Each row comes from the steps of one path. Every step used is in the known rows, and no mark comes twice. Write the path behind each row, first mark first.
Known rows:
K > B > Z > S: [ -7 -19 -13  -2 -11 -19  21 -48  54   5 -19 -40 -10  21  -7  12 -13 -32
  -7  23  66  43   2  -1 -23 -29   4  10 -26 -21 -44 -17 -45  15 -13   3
 -47]
U > T > L > F > D: [ 18  -4 -64  20 -57  -3  29 -18  54  24   2 -39 -22  -5 -10  55   4   4
 -28  11  45  -1 -49  12  -2   3   1  26  -7  13 -18  -1 -24  -1  -4  10
 -33]
L > T > U > G: [ 12  25 -19  28 -51  -4 -18  40  77   2 -26   5  42   7 -19  41  -7  21
   6  -6  12  27 -26  -6 -14   2   9  28 -25  23 -26  -8 -21 -12  -3  -4
 -30]
T > L > F > D > Z: [  6   2 -58  28 -48  -5  43  17  38  38  -1 -26 -15  -3  -8  56   7   0
 -19   0  57   1 -12   1   5 -12   0  32  21  21 -23   0 -37  -2 -13 -13
 -27]
J > Z > L > F: [ 30  -6 -45  28 -21  -1  13  -8  53  11 -14 -32 -69   1 -23  28 -20  28
 -15  17  51   3 -37 -24  -4 -20   8  17  10   9 -13  -9 -32   3  -5 -13
 -32]
K > B > Z > L > T > U: [  3   3   1  30 -35   7 -28   4  59  -3 -23  -2 -18  13 -11  15 -19  25
   3   2  28  45  27 -16  -1 -14   8  27   0 -11 -38   0  -4 -14 -13  -9
 -36]
T > U > G: [ 18  18 -19  30 -45  -5 -18  32  75   5 -29  -2  56   7 -16  45  -6  25
  -5   2  20  24 -33  -3 -13   4  11  23 -34  28 -27 -13 -26  -8   4  -2
 -29]
T > U > G > J: [ 28  40 -42  11 -32 -15  -8  24  86   8 -33  11  86  22 -15  42 -16  25
  13  -3  20  36 -19   9  -4   0   9  25 -28  36 -28 -13 -18 -12  10  -7
 -38]
S > Z > J: [ 24  16 -21  -1 -39  -5  -8  11  44  19 -24   4  -7  28 -21  12 -16 -23
  13  19  59  36 -12 -13 -15 -25  10  -5   0  22 -11  -8 -41   1  -8 -37
 -23]
L > T > U > G > J: [ 24  42 -42   9 -33 -15  -7  32  89   7 -30  14  76  23 -17  41 -18  23
  21  -8  14  38 -11   6  -4  -2   8  30 -22  33 -27 -10 -14 -13   6  -8
 -37]
G > J > T > L > F: [ 16   1 -61  20 -42   0  17  -3  66  19 -14 -11 -25  18 -25  47  -7  41
 -14  15  47  21 -40   0   2 -13  14  13   7   9 -16  -7 -18 -10  -2  17
 -39]
K > B > Z > J > T > L: [ 24 -14 -34  15 -47   3 -10  -3  60  15 -34   6   5  30 -20  18  -1  14
 -23  16  64  42   8   8   8 -23  11   5  -9   2 -34   0  -9  -3  -8  12
 -35]
J > T > L: [ 24   2 -37  28 -49   7   5  -2  64  15 -36   1  -5  23 -22  37   4  22
 -19  20  54  36  -8  12   2  -6  20  10 -10  10 -32  -5  -7  -5  -7  21
 -24]
D > Z > L: [ 20  11 -31  48 -19   1  -1  13  40  16 -39 -12 -26   5 -17  28  -7  22
  -1  10  51  14  22 -23   4 -17  12  24  32  16 -37  -9 -30  -1 -12 -40
 -10]
F > L > T: [ 18  19 -46  29 -35  -2  20  -2  70   9 -10 -19 -45   7 -18  23 -19  -8
  19   0  37  22  17 -20 -25 -12   3  39   1 -25 -28  -1 -16 -10 -35  -6
 -22]
T > L > F > D > Z > B: [ -6 -21 -37  40  -5  -9  24  20  23  33 -10 -21 -32   5  -5  37   2 -19
 -10 -10  61  18 -17  -5 -12   2   4  27  15  15 -37 -10 -22  10   1 -10
 -15]
D > Z: [ 11  27 -36  41 -34  -6  27  17  46  29 -22 -15   2   7 -11  39  -1  -6
  -1   4  56  27  15  -8  -9 -14   7  30  14  12 -36  -7 -36  -5 -14 -14
 -23]
T > L: [ 16   1 -37  34 -51   7  12 -18  65  21 -26 -10 -12  16 -11  35  10  26
 -15  14  54  42 -34  10  -9  -4  22   4 -15   0 -31 -13 -10   0  -6  11
 -11]
U > G: [ 24  23 -34  29 -43 -10   8  14  79  11 -30 -17  47   5 -20  36  -7   7
  -3   8  30  24 -36  -1 -21  -3  12  20 -31  25 -28 -14 -33  -1   0  -3
 -24]
F > D > Z > B > K: [ -8   8 -33   9  -2 -18  14   1  32  16 -18 -22   5  11  -2  -2  -2 -38
   0  11  64  49  27 -12 -10 -16  12  24 -25  12 -58  -8  -7  21   6 -15
 -23]
D > Z > S: [ -5   9 -29  17 -17 -19  21   4  33  12 -20 -22 -11  16  -9  47  -2 -25
   6  12  58  23   3  -5 -18 -16   7  19   1   8 -35 -20 -58   8 -18 -23
 -28]
G > J > T > U: [ 27  29 -20  24 -34   2 -29  24  65  -4 -34  16  38  31 -17  42 -24  17
  -6  13  27  37  31   2   8  -2  11  29 -18  27 -31  -2  -5 -23   2   6
 -48]
U > T: [ 24  52 -31  46 -42  -9 -13  -4  69  17 -32 -18  16  11 -22  32   1  -9
   0  14  30  32  -9   1 -22   5   7  30 -20  10 -40  -9 -32  -1   1  22
 -34]
Z > J > T > L > F: [ 20  -4 -56  20 -46   3   4   8  52  18 -12  -8 -41  16 -25  45  -4  34
 -18  14  52  18 -38  -5  -1 -17  11   8  12   7  -9  -6 -26  -7  -5   5
 -38]
L > F: [ 14   8 -50  32 -36  -1  29 -20  59  15  -5 -36 -44   3 -19  42 -14  16
 -11  17  46  21 -41 -15 -20 -15  10  18  -1   0 -14 -12 -32  -7  -6   1
 -37]
T > U > G > J > Z: [ 52  23 -35   0 -26 -17   5  24  87  10 -26  -3  42  22 -15  24 -23  -4
  -1   6  42  22 -26   2  -3 -11   4  28 -49  35 -22  -7 -21   3   7   3
 -44]
Z > J > T > U: [ 29  17 -16  29 -42   6 -42  34  46 -10 -31  19  15  30 -18  36 -21   7
  -9  13  35  33  30  -8   4  -7   9  23 -10  21 -27  -1 -13 -20  -3  -9
 -43]
J > T: [ 36  26 -32  32 -35   0  10  -5  61  -1 -39 -10   2  25 -27  30 -20 -11
 -12  29  46  29  33  -1  -5 -12  10  27 -11  15 -30  -1 -16 -13  -9  11
 -41]
T > U: [ 15  15  -9  39 -41   7 -21   3  58   1 -22  -5   6  14  -6  40 -13  15
 -10  12  33  40  -4  -6  -9   1  15  20 -22   8 -33 -10 -12 -14  -2  -1
 -30]
J > Z > L > T > U: [ 19  13  -6  36 -37   7 -27  27  57  -6 -25   4 -30  12 -13  28 -18  20
   6   2  25  31  16 -18   0  -7   9  29  -5   5 -29  -3  -6 -14 -12 -13
 -27]
K > B: [ 14   9 -19  36 -27 -16  11 -59  64   8 -20 -36  17  12 -12   0 -29   3
 -12  22  62  64  29  -6 -31 -28  18  18 -29 -15 -40  -6  -8   2 -10  13
 -41]
B > Z: [ 14  -5 -22  13 -32   7  32 -31  76  18 -22 -33 -12  14  -9   8  -6 -26
 -20  18  55  38 -13   2 -11 -20  -2  14 -23 -17 -42  -7 -29   3  -7  10
 -39]

Which path is each row?
[  7  13 -15  38 -44   8 -19  31  46   1 -20   3 -20   6 -10  41 -11  21
   5  -4  24  23  23 -14   6  -3   5  36  12  10 -32   1  -8 -18 -16 -25
 -25] -> F > D > Z > L > T > U
[ 23   3 -58  15 -50  -6   4  42  26  23  -9   0  -9  11 -13  45   0  -8
  -8  -4  63  10  -2  -6   7 -22  -3  16  24  18 -14  -2 -40  -4 -13 -45
 -27] -> T > L > F > D > Z > J
[  7 -12 -13  14 -25  -5  27 -57  76  18 -18 -43   3  14  -9 -11 -17 -20
 -23  19  66  55  12   0 -16 -35   2  14 -28 -26 -49  -3 -20   6  -8  21
 -50] -> K > B > Z
[-13   8 -11  -8   2 -15   4 -20  46  17 -24 -18  -3  22  -8 -18 -10 -36
  13  24  62  64   5 -16 -21 -21  21   8 -37  11 -54 -12  -8  24   9  -6
 -20] -> S > Z > B > K
[ 16  21 -36  38 -56   0 -13  -4  69  26 -31  -5   4  14 -17  38  20  24
 -12  11  44  38 -40  12  -9   5  17  13 -16   5 -39 -11 -17   1   2  28
 -18] -> U > T > L
[ 28  13 -48  15 -47  -1   0  14  77  16 -40  13  38  29 -24  41   2  32
 -11  11  44  33 -15  17   9  -5  18  13 -15  26 -31  -6  -7  -7   0  19
 -29] -> U > G > J > T > L
[ 13  15 -47  33 -43  -6  42  13  39  31 -10 -28   5  -1  -6  48   1 -22
 -14   3  55   8  12   2   0 -10  -1  37  12  23 -32  -1 -37  -4 -17 -20
 -24] -> F > D > Z
[ 23  15 -18  20 -43  -5 -24  49  74   1 -30   5  29   6 -20  36 -12  26
   5  -3  16  17 -25 -12  -6  -2   7  29 -25  29 -26  -7 -21  -5  -2 -12
 -29] -> J > Z > L > T > U > G
[ 35  16 -53  18 -40  -4   2  38  34   8 -23   4  -1  23 -27  40 -19 -16
 -13  13  54   5  40  -7  11 -21  -3  31  21  29 -17   5 -34 -13 -13 -20
 -48] -> L > F > D > Z > J > T
[ 22  21 -13   5 -47  -6 -35  54  68   6 -34  18  60  20 -27  39 -12  13
  -3   9  22  18 -17  -5  -4  -5   9  17 -23  44 -20  -5 -30 -10   6  -8
 -37] -> S > Z > J > T > U > G
[ 41  39 -48  14 -29 -11   5  21  79   2 -46   8  65  32 -31  36 -25   3
   1  16  31  28  21   9   3  -8   7  31 -16  40 -29  -3 -17 -15  -1   8
 -48] -> U > G > J > T
[ 18 -17 -15  31 -14   1  -2 -38  61  10 -37 -31 -24   9 -16  -8 -18  15
 -17  19  58  33  22 -16   0 -31   7  13   3 -12 -46  -5 -18   7  -7 -17
 -30] -> K > B > Z > L
[ 26  10 -57  18 -44  -9   8  38  24  19  -8  -5  -8  10 -13  42  -7 -17
  -5  -2  61   7   8 -11   3 -22  -6  21  22  19 -13  -2 -44  -5 -14 -49
 -32] -> L > F > D > Z > J
[ 11  25 -29  41 -33   2  10  23  50  10 -30  -7 -46   6 -21  24 -11  10
  23  -2  34  28  36 -23  -5 -17   5  34  35  -1 -34  -2 -18 -12 -28 -31
 -14] -> D > Z > L > T
[ 12   2 -49  39 -24   1  15   4  43  20 -14 -26 -57  -2 -23  41 -10  38
  -9  10  47   4 -19 -25  -1 -20   9  22  36  10 -18  -9 -38  -5  -9 -26
 -27] -> D > Z > L > F
[ 32  23 -35  21 -28  -6   4  23  71   2 -34  -3 -25  10 -25  16 -21  11
  25   0  28  24  11 -17  -4 -18   3  32   5  13 -26  -3 -12  -5 -17 -22
 -24] -> U > G > J > Z > L > T
[ 22  -3 -23   2 -14 -21  21 -16  48  -1 -20 -29 -30  17 -11  30 -14 -36
  -1  24  62  20 -19  -3 -22 -17   8  16 -39   8 -28 -19 -49  17 -13  -3
 -35] -> J > Z > S
[ 16   4 -62  14 -44  -3  13  11  71  21 -16  -8  -8  14 -27  50  -4  44
 -16  10  41  18 -50   2   2 -11  12  15   3  20 -13  -8 -22  -8   1  16
 -39] -> U > G > J > T > L > F
[ 17 -15 -62  19 -56   0  43 -24  51  22   4 -42 -30  -5  -6  54   1   7
 -30  12  51   1 -48   9   1  -3   4  23  -5  12 -13  -2 -21  -1  -7   2
 -29] -> T > L > F > D
[ 24  -7 -26   6 -33  -7  -6 -11  52   9 -21 -11   2  24 -13  -6 -18 -25
 -10  10  68  48  15  -9 -10 -38  -2   4 -11 -15 -31  -4 -29   2 -10 -21
 -46] -> K > B > Z > J
[ 25  36 -51   7 -31 -16  -7  31  90   9 -26  12  71  22 -17  39 -19  25
  19 -11  17  28 -10   0  -5  -1   6  33 -22  26 -27  -9 -18 -13   0 -10
 -37] -> F > L > T > U > G > J
[ 18 -26 -52  18 -35  -4  35 -37  49  17   0 -52 -32  -8  -9  30 -15   2
 -33  14  54   0 -18  -4   2 -17  -2  26   2   4 -22   2 -25   2  -9 -11
 -41] -> K > B > Z > L > F > D
[ 22   2 -40  42 -26   0  10   9  33  18 -31 -19 -22  -2 -13  37  -6  12
  -9   8  51   1  22 -15  11 -12   7  28  29  23 -34  -4 -30   1 -13 -43
 -13] -> F > D > Z > L
[ 21  -3 -62  21 -48  -3  47 -27  51  16   5 -49 -27  -7  -8  50 -11  -9
 -25  13  47  -1 -31   3  -7  -5  -2  28  -8  11 -13  -1 -28  -3  -8  -3
 -35] -> L > F > D
[ 16  22 -27  42 -33   3   7   2  59  -1 -31 -12 -53   7 -21  19 -16  11
  22   5  30  33  23 -21 -11 -14   8  29  18  -6 -30  -5 -11 -11 -25 -23
 -15] -> Z > L > T
[ 11   3 -58  26 -47  -4  40  22  38  35  -6 -21 -11   2 -12  56   4   0
 -22   3  57  -3   1   2  11 -12  -1  35  25  26 -25   4 -36  -6 -14 -10
 -32] -> J > T > L > F > D > Z
[ 10  15 -18  31 -42   5 -19  16  65   0 -12   1 -20  11 -10  36 -17  15
   6  -1  25  28  12 -17 -12   0   8  36 -10 -12 -31  -2 -10 -17 -20  -5
 -29] -> F > L > T > U
[ 28  -7 -38  12 -50   7  -9  10  57  14 -34  10  -1  30 -21  27   4  12
 -21  16  59  34  -6  11  11 -16  10   4  -4   7 -30  -2 -13  -3  -6   7
 -30] -> B > Z > J > T > L
[ 27  -5 -19  24  11 -17  -7  27  56  12 -27  -3  11  20  -9  15 -22 -21
   3  -6  47  33 -26  -6 -17   1   5  26 -34  28 -35 -14 -10  13  16  -2
 -29] -> T > U > G > J > Z > B
[ 10   8 -53  32 -50  -1   6  -8  64  26  -9 -21 -36   6 -23  49   8  36
 -15  10  43  22 -61  -1 -10  -4  12  13   1   3 -20 -10 -30  -3   1  25
 -32] -> U > T > L > F
[ 28  -1 -32   5 -36   1  -2   6  51   9 -23  -6  -9  22 -13   8 -12 -29
  -6  10  60  35  -1  -8  -6 -29  -4   4  -6  -7 -27  -7 -33   0  -8 -29
 -37] -> B > Z > J
[ 24 -10 -59  27 -40   0  35 -20  45  13  -3 -45 -38  -9 -11  47 -12   5
 -24  14  47 -10 -26  -5   0  -7   1  27   8  13 -14  -2 -26  -1  -9 -18
 -30] -> Z > L > F > D
[ 23   5 -29 -10 -11 -27   1  11  60  -2 -23 -10  19  26 -12  38 -16 -20
   5  12  48  20 -25   1 -12 -12   6  19 -44  27 -26 -20 -46  12  -2  -8
 -44] -> T > U > G > J > Z > S
[ 14  -5 -59  20 -46   2  11  21  47  23 -11  -5 -39  15 -25  48   0  33
 -18   9  55  15 -29  -7   4 -19   8  11  23  12 -12  -4 -29 -10  -7  -1
 -36] -> D > Z > J > T > L > F
[ 50   7 -34  24 -10  -6  -3  -3  63   5 -42 -12 -17  15 -19  12 -22  16
   0  16  51  16   3 -16   6 -19  11  20  -4  25 -28  -8 -18   8  -1 -27
 -24] -> G > J > Z > L
[ 47  25 -36  -2 -30 -17   4  28  87   9 -24   1  31  20 -18  22 -25  -6
   8   1  36  24 -20   0  -3 -13   2  32 -42  33 -23  -5 -18   1   0   2
 -45] -> L > T > U > G > J > Z
[ 30   0 -41  21 -52   5 -13  13  55  11 -37  13  -3  29 -22  34   3  16
 -15  15  57  35  -1   9   5 -11  15   4  -3  12 -26  -3 -11  -5  -7   3
 -25] -> Z > J > T > L
[ 16 -12 -49  13 -40  -1  36 -24  47  21  -3 -44 -40  -5 -13  42 -11   3
 -20  19  49  -9 -33  -5   0 -10   2  22  10  23 -11   0 -32   1  -8 -18
 -28] -> S > Z > L > F > D
[ 23  11 -19  11 -46  -4 -31  51  72   1 -34  12  58  18 -23  37 -12  11
 -12   3  23  19 -13  -2   1  -6   2  22 -26  30 -27  -4 -28  -9   5  -4
 -44] -> B > Z > J > T > U > G
[ 11  12 -32  -8   9 -22   7  -6  52   7 -24 -16   6  23  -6 -15 -16 -36
   8  16  62  58  13 -12 -14 -20  13  19 -51  13 -55 -11   1  27  11  -5
 -33] -> G > J > Z > B > K
[ 48   7 -29  21 -14  -6 -20  20  66   1 -41  -1   4  13 -20  19 -22  27
  -1   9  40  11  -7 -15  10 -14   9  22 -10  35 -28  -9 -18   5   3 -27
 -26] -> T > U > G > J > Z > L
